Each row was made from one path, in order. Every step used is in the known rows, and no mark comes twice. Write each row's path.
Known rows
E-F-N: [-13 -20 -50  16  12  10  10  -5 -12  -1  14  16   5  38 -12  23  17  -1
 -19  18]
F-E-Y-L: [ -8 -33  55   5   3   9   3 -11   1 -29  -7 -40  26 -14  11   8   7 -13
 -10 -29]
Y-L-V-E-F-N: [  5  18 -27 -11 -12  12   1  -6   5   2  11  14   3  -2 -23  -2   7  15
 -21  10]
C-E-F: [-32 -15 -26  37  23 -21  11 -23 -24  11  -1  -7  10   4  26  52  36   1
  -6  -4]
C-E-Y-L-V: [-10   9  67  11   5   6   4  -5  37  -3 -32 -14  24 -27  18   7   9 -19
 -12 -29]
N-F-E: [-27 -50 -43   0  17  -8   6  -1 -43 -11  11 -10 -28  12  12  27  -5   3
  12   4]
C-E-Y-L-V-B: [ -3   2  83  17  -5  -5  -3   0  30   5 -34 -24  11 -19  14 -11  -2 -18
  18 -22]
C-E-F-N: [-29 -16 -49  28  15   1   8 -11 -32  -1   2   8  11  32  -2  55  39  -4
  -8   9]
C-E-Y-L: [ -5 -19  71  29  19   3  -1  -9  17 -15 -21 -33  39 -25  34  18  26 -18
  13 -28]
C-E-F-N-Y-L-V: [ -6  26  -2 -11  -9  19  -1   5   7   1 -15  21  19  -8 -22  34   6   2
  -8  -8]
L-V-E: [  7  18 -33  -3 -17 -26   5 -10  -7  18  -6   3  -3  -3  15 -10  -9   0
 -19   8]
N-Y-L-V-E: [ 33  36  19 -29 -24 -10 -10   2  14  12 -13  -3  17 -37  12 -19 -20   6
   0 -11]
C-E: [-13 -16 -15  29  15 -24   6 -13 -19   9 -13 -13  11  12  37  25  25 -14
   7  -6]
Y-L-V: [ 14   1  14  -7   0  -1   5  -1  52  10 -14  12   1 -10  17 -37 -11  -7
 -19 -13]
N-V: [ 11  -5  -5   9  23  -9  -1  13 -10  -7  -5  16  -2  28  21 -21   1  -7
   5  27]
F-L: [  0 -15 -10  10   6  -4  -3   1   1   2  18   1 -20  26   4 -11   0  -4
  13  -3]
Y-L-V-E-F: [  3  17   0  -2  -4  -9   4 -19  15  12   5   3   7 -31   5  -2   8  21
 -18  -6]
Y-L-V-E: [ 20  13   3 -11 -11 -12  -1  -8  20  11  -8  -3   2 -23  19 -29  -5   5
  -5  -7]
Y-L: [ 19 -26  23   9  17  -3  -1  -4  33  -1  -3  -5  15  -2  32 -24   6  -7
   1 -16]
V-L: [  4 -42 -18   6   6 -22  11   0  37   7  24   2   3  16  13  -5  15  -5
   1 -10]

Which path is each row?
[ -5  28  20  -3 -20   2  -3  -1  -8   1   4 -13 -12  -9 -20  -4 -13  -3
  -2  -5]
F-L-V-E-Y
[-11  19 -68  -4 -15  -1   8  -9 -23  12  11  21  -7  19 -27  20   4  11
 -27  24]
L-V-E-F-N
[  7   5  68   1   2  13   5   0  55  -4 -25  -4  19 -22   7 -24 -12 -17
 -24 -23]
E-Y-L-V
[ 20  -8  50  12   4   2  -6 -11   5 -12  -2 -41  37 -31  25  -3  11  -6
   1 -15]
V-E-Y-L
[-17 -50  40   0  22  19  -1   2 -14 -32   0 -31   0 -21   7  19  -4  -2
  14 -22]
N-F-E-Y-L
[-26  12 -24   2  -1   1   8  -6  14  16  20  26 -32  13 -25   1  -6  10
 -15  -5]
E-F-L-V
[ 27   5  44  -9   7  30 -16  20 -20 -37  -1 -10  26   7 -13 -16  10  -5
  16  27]
F-N-V-E-Y-L
[  4  -2  -6   6 -10 -24   4   1  20  26 -19   7 -23  22   7 -37 -24 -10
  -3   7]
L-V-B
[ 14  12   5   1   3  16  -9  20 -46 -30  -3  -5  16  25 -15   4   8  -9
   5  41]
F-N-V-E-Y
[ 15  17   5 -21 -19  18 -10  15  24   9  -6  23   1   8 -37 -16 -23   5
   6   4]
E-F-N-Y-L-V-B
[-23 -28  43 -15   8  22   3   6   6 -21  -9 -12 -19 -27  -9   7 -23  -4
  -7 -23]
N-F-E-Y-L-V
[-13  21 -43   6  -9 -23  10 -22 -14  22   5  10  -7  -9   0  16   3  13
 -24  11]
L-V-E-F
[ 19   7 -43  -5   3   2  -9  18 -49 -16   9  11  -4  39  -3  -9   9   0
  13  48]
F-N-V-E
[ -2   6  -1  -2 -15 -12  -5   9  14  22   1  11 -48  29 -15 -43 -28  -3
  22   2]
F-L-V-B
[-15   8  11  -7   0  11  -6  12 -21  -1  14  -4 -39 -15 -22   9 -25   6
  24   7]
N-F-L-V-E-Y
[ 23  12 -11 -14 -10  15 -11   1 -22  -8  13  -5  32 -10 -16  24  10  16
   7   5]
V-E-F-N-Y-L
[ -8   8 -40 -13  -1  -4  -7   8 -25  11  20  13 -59  -4  -8  -3 -24  18
  29  12]
N-F-L-V-E
[ 32  38  -9 -36 -33  11 -12  13   6   0 -11   9  13  -8 -16 -14 -19   3
  -3   4]
F-N-Y-L-V-E
[ 13 -24 -28 -14  11   8   3  31  10 -19  23  31  -7  54 -23 -17  14  -3
  12  36]
F-N-V-L
[-11   0 -31  14   3 -11  -3 -17 -41   6  41 -10 -13   4  -6  21  17  20
  12   3]
V-E-F-L
[-16  -8 -29 -10  12   8  -1  16   6  10  11  26 -61  12 -15 -11 -30   6
  19   3]
N-F-L-V
[ 15  39   5 -19 -19  -8  -4  -8   7  14   0   4  19 -44  -2   6  -7  19
  -4  -9]
N-Y-L-V-E-F
